Known rows, with every step that occurs:
lako, vevub, tarizet, ziteg, gepu: -202 336 -326 -482 -217 -214 -407 79 -118 -27 -12 -426 -72 -158 480 141 109 232 -195 -190
ziteg, tarizet, vevub: -50 159 -174 -152 -235 -69 28 -183 66 -84 85 -206 146 -54 322 -12 69 123 -6 -47
modabe, kele, ziteg, gepu, vevub, tarizet: -390 86 -196 -97 -778 29 -474 155 -386 -215 151 -240 58 266 -1 300 502 269 -430 -404
lako, vevub, gepu, ziteg, tarizet: 13 204 -194 66 -98 37 -97 47 -204 -82 52 -561 48 44 60 309 12 26 -52 -128
pafav, gepu, vevub: 334 -111 -109 364 -31 293 77 -103 -67 31 214 19 -46 52 -89 244 100 147 -18 143
pafav, gepu: 146 -48 -57 52 31 151 62 -57 -11 56 97 210 -162 -133 -127 123 -183 219 -131 217
lako, vevub, tarizet, ziteg, gepu, pafav: 4 391 -348 -258 10 -183 -407 46 -103 53 -14 -587 128 105 391 173 440 108 -119 -259
gepu, ziteg, tarizet, vevub: 134 141 -65 94 -327 21 1 -325 16 -97 69 -451 336 14 279 41 319 183 95 9
modabe, lako, vevub, gepu, pafav: 9 93 -48 52 234 -85 -318 270 8 115 53 -216 110 446 3 36 200 120 -165 -139
kele, ziteg: -21 -42 211 185 -92 -21 -40 -211 -116 115 -87 146 108 -127 16 13 169 70 -85 -188
vevub, tarizet, ziteg: -14 175 -134 -273 -325 -63 -251 -340 -149 -27 -111 -121 132 14 372 -53 36 379 11 -128
tarizet, vevub: 96 43 -4 51 34 -91 39 -155 87 39 84 3 111 -5 244 -115 210 235 -30 -49
pafav, gepu, ziteg, tarizet, vevub: 282 93 -131 144 -329 182 83 -371 -3 -49 146 -261 178 -101 160 168 154 427 -11 210
lako, vevub, gepu, ziteg: 151 90 -23 267 146 32 -105 60 -189 43 49 -358 6 97 -26 199 156 120 -87 -129
tarizet, vevub, lako: -158 -81 -207 -168 -76 -106 -175 -13 92 8 -91 101 151 64 444 -206 -30 381 -48 -108
lako, vevub: 60 199 -50 30 358 -57 -39 124 68 53 79 -261 -166 -24 138 -6 -20 -79 -58 -61
gepu, vevub, tarizet, ziteg: 175 94 -158 69 -378 88 -236 -411 -206 -47 4 -298 246 197 412 70 318 318 126 -215
tarizet, ziteg, gepu: -129 68 -124 -323 -321 -182 -220 66 -44 105 -59 -175 130 -299 278 102 235 176 -62 22
vevub, gepu: -82 -71 -77 -12 -109 -32 -41 77 -175 -18 -18 121 -21 44 -107 173 -72 144 -137 -114

Rows:
65 168 -262 44 -105 -85 -30 -115 -48 -36 62 -238 318 251 128 209 328 145 -45 -242 => ziteg, tarizet, vevub, gepu, pafav
115 -235 -293 162 -139 273 -151 46 -74 1 33 132 12 104 119 136 -131 311 -34 88 => pafav, gepu, vevub, lako
-360 234 -222 -625 -471 -228 -612 157 -27 -25 -31 -381 43 36 544 -10 98 445 -268 -80 => modabe, lako, vevub, tarizet, ziteg, gepu
-115 -7 -269 -101 -427 9 -217 -188 0 -116 -119 -332 379 62 493 -70 76 350 82 -50 => gepu, ziteg, tarizet, vevub, lako
35 347 -188 -224 21 -119 -290 -235 -73 15 -29 -349 -43 0 519 -71 3 301 -47 -188 => lako, vevub, tarizet, ziteg
-250 106 119 2 -218 -59 -210 -20 -159 37 56 31 -10 66 -86 -70 186 229 -324 -173 => modabe, kele, ziteg
-20 119 -134 9 236 -83 -72 189 -106 46 63 -118 -178 35 30 158 -111 59 -191 -178 => lako, vevub, gepu
-126 95 -256 -186 -352 -98 -5 -94 -121 -99 59 -82 123 4 224 162 -11 249 -136 -157 => ziteg, tarizet, vevub, gepu
-16 -65 -162 82 -297 67 -94 263 -91 -69 134 -239 105 6 -5 325 406 -114 -24 -77 => ziteg, gepu, vevub
318 62 -228 119 -371 252 -178 -453 -201 10 99 -77 85 86 288 191 130 561 2 2 => pafav, gepu, vevub, tarizet, ziteg
202 35 -87 248 138 -100 -40 -92 -76 105 49 -35 281 299 43 89 459 241 -60 -235 => tarizet, vevub, gepu, pafav
344 -82 32 283 -79 261 42 -210 -93 63 64 -47 6 -75 -172 165 78 302 -16 267 => pafav, gepu, ziteg
54 24 -157 -9 -380 -36 -212 3 -107 64 45 -354 243 -130 318 219 539 127 64 -70 => tarizet, ziteg, gepu, vevub
201 45 -113 93 -313 275 41 -227 -96 -69 77 -221 79 -108 -92 284 -59 188 -17 272 => pafav, gepu, ziteg, tarizet
-252 139 -265 -494 -579 -154 -372 -48 -182 -75 -97 -208 114 -131 343 157 150 307 -135 -134 => vevub, tarizet, ziteg, gepu
105 -94 29 217 -222 103 -64 -64 -270 -21 -33 -108 178 115 -150 208 162 198 -26 -62 => vevub, gepu, ziteg
-148 -54 -94 73 -653 51 -287 -29 -372 -124 11 -100 192 61 109 403 490 121 -193 -407 => kele, ziteg, gepu, vevub, tarizet
-10 -7 -85 20 -107 -111 1 -72 -89 31 59 130 100 62 132 47 152 374 -147 -170 => tarizet, vevub, gepu
-266 -213 -369 -127 -417 31 -328 420 -122 -102 -40 -131 132 71 221 225 185 24 -42 -135 => ziteg, gepu, vevub, lako
-41 11 -140 20 -465 89 -84 -100 -266 -139 -26 -311 207 65 -67 327 48 111 -7 -64 => vevub, gepu, ziteg, tarizet
